Each row comes from the steps of one path. Every step used is in the known rows, and no mark comes twice. Write the path behind each row, first mark first.
Known rows:
R, Y, K: [ 47.3 -19.9  17.9  26.7  14.1  -0.2 -17.6  32.6  20.3  -4.9  53.3 -18.8
  18.2 -25.7   9.4  10.7   6.0 -19.1  -5.7  42.3  15.3]
Y, Q, Z, K: [  2.5  -0.5   2.4  32.4  -2.2  11.6  -0.5   8.2  28.7 -21.3   0.8 -36.1
  -3.5  37.2  29.6  61.1   6.1 -20.6  -6.7 -15.6   6.0]
R, Q, Z, K: [  7.8 -11.4   3.7   8.9   1.2   8.5  -4.3  21.8  45.7 -35.4 -24.8 -28.7
  16.2  -9.9  27.1   8.6  20.9 -27.2 -20.1 -30.9  12.4]
X, Y: [ 32.2 -25.7   8.6  30.3   9.0  -0.9 -26.6  19.5 -10.5 -10.3  -6.2 -24.0
  17.3 -21.6  23.2 -21.4 -12.9 -16.5  10.9  11.5  11.4]
Y, K, R: [ 50.1  -7.2   5.5  34.0  10.8  -0.1  15.4  -3.2  16.4   8.4   3.9 -47.4
  21.0 -22.9  19.2  15.8  13.9  -6.9   1.3  45.5  26.2]
Q, Z, W: [ -8.8  22.2  -4.4   8.2  -0.8  10.1 -27.9 -30.0   8.3 -19.0 -14.4 -26.2
  21.4  20.9  25.3  20.6  -3.9 -26.4   5.5  15.3   5.9]
J, W: [ 10.3   4.4  -7.8  -7.9  -9.8   6.7  -7.2  25.8  -5.8  -4.2  13.6   0.7
  13.9  -8.3  21.8   9.3 -17.2 -10.8 -14.2  19.4   8.3]
Y, K: [ 37.8  -6.2  11.3  25.0   1.5  -2.3 -10.7  -1.9   5.6  -2.1  19.0 -18.4
  17.8 -28.0  14.1  13.0  -3.8 -11.6   0.3  42.9  24.9]
W, Y, Q: [ 27.7 -17.2  10.6   6.9  15.4  15.4 -11.6 -37.6 -15.5   3.7  27.7 -11.2
  14.2  25.5  21.5  32.8 -20.4  -1.0  13.9  15.3  12.5]
Z, W, Y: [  7.9   1.1   7.8 -15.9   9.5  15.3 -22.0 -61.8 -10.4 -23.7  12.4  -6.5
  33.6 -14.0  17.0  -4.6 -29.3 -13.1  15.3  15.1  19.0]
R, Q, Z: [ 17.1 -10.3  -2.1   7.8   8.2   7.7 -23.4  10.8  22.0 -12.2 -22.4 -24.5
  21.1   6.5  28.6  12.6  20.4 -20.0  -8.0  -1.0   6.4]
W, Y, K: [ 42.7  -3.7  22.2   9.8   9.5   5.1  -8.2 -42.7  -8.7  10.3  19.9 -10.9
  23.4  -6.3   7.3  -3.4 -19.9 -10.1   6.2  41.7  29.8]
R, Q: [ 28.5 -32.0   0.0  -2.4  11.2   5.3 -18.6  16.7  16.8 -25.8   2.2 -11.9
  26.8 -38.8  27.9  -1.9  13.6  -7.6  -5.3  -3.6  11.9]
J, W, Y, R, Q, Z: [ 23.1   8.3   0.9  -6.8  10.3  29.6  -3.1  -4.5  -3.0  20.4  -8.0  -9.9
  29.2  32.8  12.4  27.2  -7.6 -18.9  -6.8  48.7  16.5]
Y, R, X: [ 45.9   5.0  -1.1  14.9  26.4  12.3 -13.4   4.4  12.2  -2.3  62.3 -23.3
  17.8  11.2  29.9  10.8   1.3  -1.4   5.7  49.6   6.9]
Z, W, Y, Q: [  7.4  -9.8   6.2  -4.0  15.5  23.3 -21.8 -54.5 -14.1 -22.3  22.5 -12.0
  26.9   0.2  20.8  42.5 -27.4  -8.3  22.1  20.5  15.9]
X, Y, K: [ 46.2 -23.7  17.4  46.3  10.3  -2.3 -22.1  21.7 -11.4  -1.8  -4.0 -29.3
  18.3 -38.0  13.5  -4.7  -8.8 -20.6  10.9  44.3  25.5]
J, W, Y, Q, Z, K: [ -1.5  11.6   5.7   1.1  -5.4  24.3   8.3   1.6   4.8   0.9   2.2 -12.7
   2.1  46.8  16.7  53.1 -24.6 -22.3 -13.2   1.6  12.4]
J, W, Y: [ 16.1   7.5   4.2 -20.2  -2.5  13.7  -5.4 -10.0 -17.6   9.3  14.8   7.4
  17.9  10.5  13.5  -0.2 -33.5 -10.7  -7.6  22.1  15.0]
Q, Z: [  9.7  15.8  -1.8  19.0  -1.8   1.6 -20.0 -11.1  10.8   1.7 -11.2 -25.9
  10.1  41.1  26.7   8.5   2.8 -20.1  -3.9  10.0   3.4]
Y, R, Q, Z, W: [ 17.4  -2.5  -5.3  13.4  17.7  26.5 -20.5 -11.8  19.2 -17.6 -12.7 -33.4
  39.7  -1.3  23.9  36.7  19.6 -20.4   8.7  44.1  15.4]
Y, K, R, W: [ 41.1  -3.8  -4.8  32.2  14.5   4.6  13.0 -35.1  17.3   3.0   9.4 -48.0
  35.3  -8.5  16.8  20.4  29.3 -19.5   0.8  50.3  30.1]
R, X, Y, Q: [ 42.8 -24.1   7.1  32.6  33.1   8.0 -32.7  40.1  -5.1 -10.4  47.6 -31.3
   2.4   4.5  34.8  28.4  -8.2  -9.4  13.1  21.2  -2.4]
R, X, Y, Q, Z, K: [ 25.5  -8.3  10.7  42.1  24.6  10.3 -19.3  45.1  20.0 -19.5  25.5 -45.0
  -7.2  29.3  33.7  35.4   0.0 -26.3   0.7  -3.4  -2.1]
R, Q, Z, W, Y: [  5.6  -3.1   4.9 -11.0  15.7  20.9 -28.4 -36.3  10.2 -19.9 -24.3 -19.2
  35.7   2.6  20.1  14.4   1.7 -25.7   5.1   7.7  14.2]

Write each row's path:
[ 42.0 -26.7  -2.7  12.2  18.3  16.8  -9.3   8.6  15.3 -13.1  12.0 -21.3
  35.2 -25.7  25.0  15.1  17.8  -5.0   3.7  37.0  18.5]	Y, R, Q
[ 41.6 -24.7   5.3  42.9  23.0  17.5 -25.2  26.4   1.8  -0.2 -29.2 -42.5
  30.1   0.2  22.1   7.9  15.6 -24.3  11.7  42.3  14.4]	X, Y, R, Q, Z
[ 55.9 -27.1   5.1  26.0  18.6   3.4  12.5  14.9  26.8  -0.9  -7.3 -46.5
  28.9 -46.9  21.0  20.6  30.5  -8.0  -2.1  38.1  28.2]	Y, K, R, Q
[ 32.2  -7.1  -2.5  21.6  16.4  19.0 -13.1   2.0  20.3   0.1  -9.8 -32.3
  30.5  14.7  24.9  26.6  24.3 -15.8   1.5  39.0  13.2]	Y, R, Q, Z
[ -4.8   5.4  -5.4  22.6   7.3  19.0 -26.9 -18.9   3.6 -17.8   0.5 -31.9
  12.5  35.3  30.0  75.8  -1.1 -18.8  13.5  20.2   2.5]	Y, Q, Z, W
[ 16.6  -4.4   1.6  -8.3   3.2  21.3  -4.9  -4.0 -21.5  10.8  23.8   0.9
  11.4  23.9  17.6  45.7 -30.7  -5.9  -1.0  27.0  11.1]	J, W, Y, Q
[  7.9  24.3  14.1  11.2   6.8  15.2 -22.9 -61.1  -1.8   0.9 -11.6 -25.3
  27.4  23.5   9.5  24.1 -15.7 -29.3  11.0  44.0  23.0]	Q, Z, W, Y, K
[  0.2  -5.6  -4.0  -1.7  10.1  15.1 -31.3  -5.9  20.4 -31.4 -25.6 -24.5
  32.4 -11.9  26.7  23.0  14.0 -24.9   0.3   5.2   8.4]	R, Q, Z, W
[ 22.7 -13.5   5.0  33.1  18.0  11.6 -25.7  31.5  20.3   0.8  40.1 -31.3
   3.6  47.7  24.1  57.3  12.1 -20.5  -0.3  18.2  -7.0]	R, Y, Q, Z
[ 28.1 -28.5  -1.4   9.0   8.5   6.9  31.3  26.0  54.2 -39.3 -14.4 -45.1
  21.5 -46.4  32.3  -2.4  26.6 -12.7 -17.7 -35.8  20.8]	Z, K, R, Q
[ 41.2  -2.1   9.9   6.8  16.1  18.2  -4.5 -50.8 -10.1  11.2  24.5 -13.8
  29.4  18.4  14.3  -4.9 -17.4  -3.9  13.1  44.3  22.4]	W, Y, R
[ 32.3 -19.9   6.1  20.4  10.4   4.6  28.8  36.2  57.1 -30.0  25.0 -47.7
  13.1 -21.6  24.0  -6.2  17.7 -18.7 -18.8 -25.1  12.4]	Z, K, R, Y
[ 19.3   4.6 -10.6  23.4  23.8  20.7  10.1 -74.3   8.0  17.5  -5.8 -54.6
  28.9  76.6  25.5  45.7  23.3 -20.6   9.5  24.4  12.7]	K, R, W, Y, Q, Z
[ 14.3  -2.1  -1.6  -6.2  11.8  11.4 -15.6 -81.8  -6.4  -7.2  23.7  -6.4
  39.0  25.9  14.2 -12.4  -3.6 -21.6   5.2  15.4  20.3]	R, W, Y
[ 30.9  -9.2  -8.8  17.0  17.3   8.7   7.1   8.5  33.1   1.7 -35.4 -54.0
  23.7  11.1  33.4  14.3  36.4 -13.9  -6.0   3.6   6.8]	K, R, Q, Z
[ 24.0 -20.0   3.9  60.4  14.1  12.2   7.2  30.7  18.4  -7.3 -31.9 -68.6
   2.1  26.2  31.4  42.6  11.7 -25.7   5.5  -4.6   8.8]	X, Y, Q, Z, K, R
[ 24.9  -8.4   0.8  23.1   9.5  19.6   3.2  12.5  41.7 -21.1 -11.9 -36.7
  26.4   0.4  24.3  23.0  25.0 -22.9  -8.6  11.9  19.2]	Y, R, Q, Z, K
[ 11.1   1.3  -3.0  32.1   5.3  10.6 -19.6  -2.3   4.6   1.6   3.6 -32.0
   1.6  51.6  31.8  64.3   5.3 -12.6   4.9  15.6  -0.2]	Y, Q, Z
[ -0.2  14.7   4.5  20.2 -10.5   2.5   0.6   1.1  36.4 -22.8 -14.6 -30.2
   3.6  23.5  25.5   4.4   2.9 -27.9 -17.4 -24.6  10.7]	Q, Z, K
[ 46.4 -22.8   5.4  42.1  16.6  11.3 -18.9  14.4 -12.1  -0.2   2.0 -32.6
  25.6 -12.7  21.2  -7.3  -6.4 -14.5  17.7  46.8  17.4]	X, Y, R
[ -3.5  23.3   5.6  -2.3   6.0  16.6 -25.9 -62.3  -1.8  -6.7 -13.9 -20.5
  26.3  37.4  18.2  10.4 -17.8 -25.4  10.5  17.8  11.5]	Q, Z, W, Y
[ 29.5  -3.5  -9.3   5.0  20.6  12.1  13.9 -75.2   6.8   7.2   5.7 -39.4
  40.1  29.2  21.2  -7.4  14.2 -14.9   6.5  18.4  21.3]	K, R, W, Y
[ 36.7 -15.4  12.0  -1.3  25.1  20.5  -0.3 -44.0   8.9 -15.0  -7.3 -34.9
  46.2 -46.1  12.8  17.3   0.3 -13.2  13.1  40.4  34.1]	Z, W, Y, K, R, Q
[ 45.9 -19.7   0.2  20.0  22.2   2.7   8.3  25.3  30.3   0.4  29.4 -45.3
  19.9  -2.5  25.1  -1.6  21.3  -8.6  -4.5  12.8   3.9]	K, R, Y
[ 24.3  -4.9 -17.8  15.8  13.9   5.9  10.7 -41.6  17.6  -5.8   5.2 -44.6
  36.0  11.7  29.4   3.2  29.4 -15.0  -0.5  15.8  14.9]	K, R, W
[ 39.0   7.3   6.7   2.3   5.9  13.6  20.1  -8.2  -7.4  28.3   4.8 -21.4
  21.9  -0.9   8.0  17.3 -16.0 -10.2  -6.6  53.7  27.2]	J, W, Y, K, R
[ 15.5  33.8   5.0   3.0  26.1  25.7 -24.7 -56.0   4.3   0.7  22.8 -29.7
  27.1  54.2  21.8  22.3 -12.2 -22.2  14.7  49.7   8.4]	Q, Z, W, Y, R, X
[ 58.8 -22.2  16.2  10.3  25.2  12.3  13.0 -27.3  10.0  12.1  -4.2 -36.5
  33.5 -23.3  12.4   6.0   8.6  -7.3   3.8  38.3  33.0]	W, Y, K, R, Q
[ 39.9 -24.3   5.1  37.8  27.3  10.1  20.3  45.1  36.0 -26.7  23.6 -62.6
   0.3  -9.3  37.0  25.1  10.6 -13.4  -2.7 -14.8   7.8]	Z, K, R, X, Y, Q
[ 19.7   1.0   8.5  24.8  13.5  19.5  21.6 -33.7  20.9   4.5  -9.7 -49.9
   6.2  56.9  25.4  45.0  -0.2 -15.1   1.3  -7.6  14.1]	W, Y, Q, Z, K, R
[ 53.7 -25.6  11.3  54.9  23.6   6.3  -6.1  31.5  13.2  11.6 -46.9 -64.9
  25.0 -17.6  19.2  13.8  26.0 -27.7   6.4  42.8  23.2]	X, Y, K, R, Q, Z
[ 35.5 -20.1  -3.7  41.7  20.4  15.3 -20.1 -18.7 -10.1  -5.3   6.8 -33.2
  40.9   1.1  18.5  -2.9   8.4 -26.7  18.0  52.7  21.3]	X, Y, R, W
[ 29.9 -13.6  -9.6  14.9  26.2  19.6  14.1 -68.7   3.3   7.3  14.0 -44.1
  34.3  40.3  24.4  35.5  17.4 -10.3  12.2  22.2  17.7]	K, R, W, Y, Q
[ 25.9   8.6   6.0  39.2  18.5   5.0  10.8  29.9  41.5 -10.7 -14.4 -66.8
   1.3  30.0  33.6  -1.3  15.0 -30.0 -10.1 -13.2   4.0]	Q, Z, K, R, X, Y
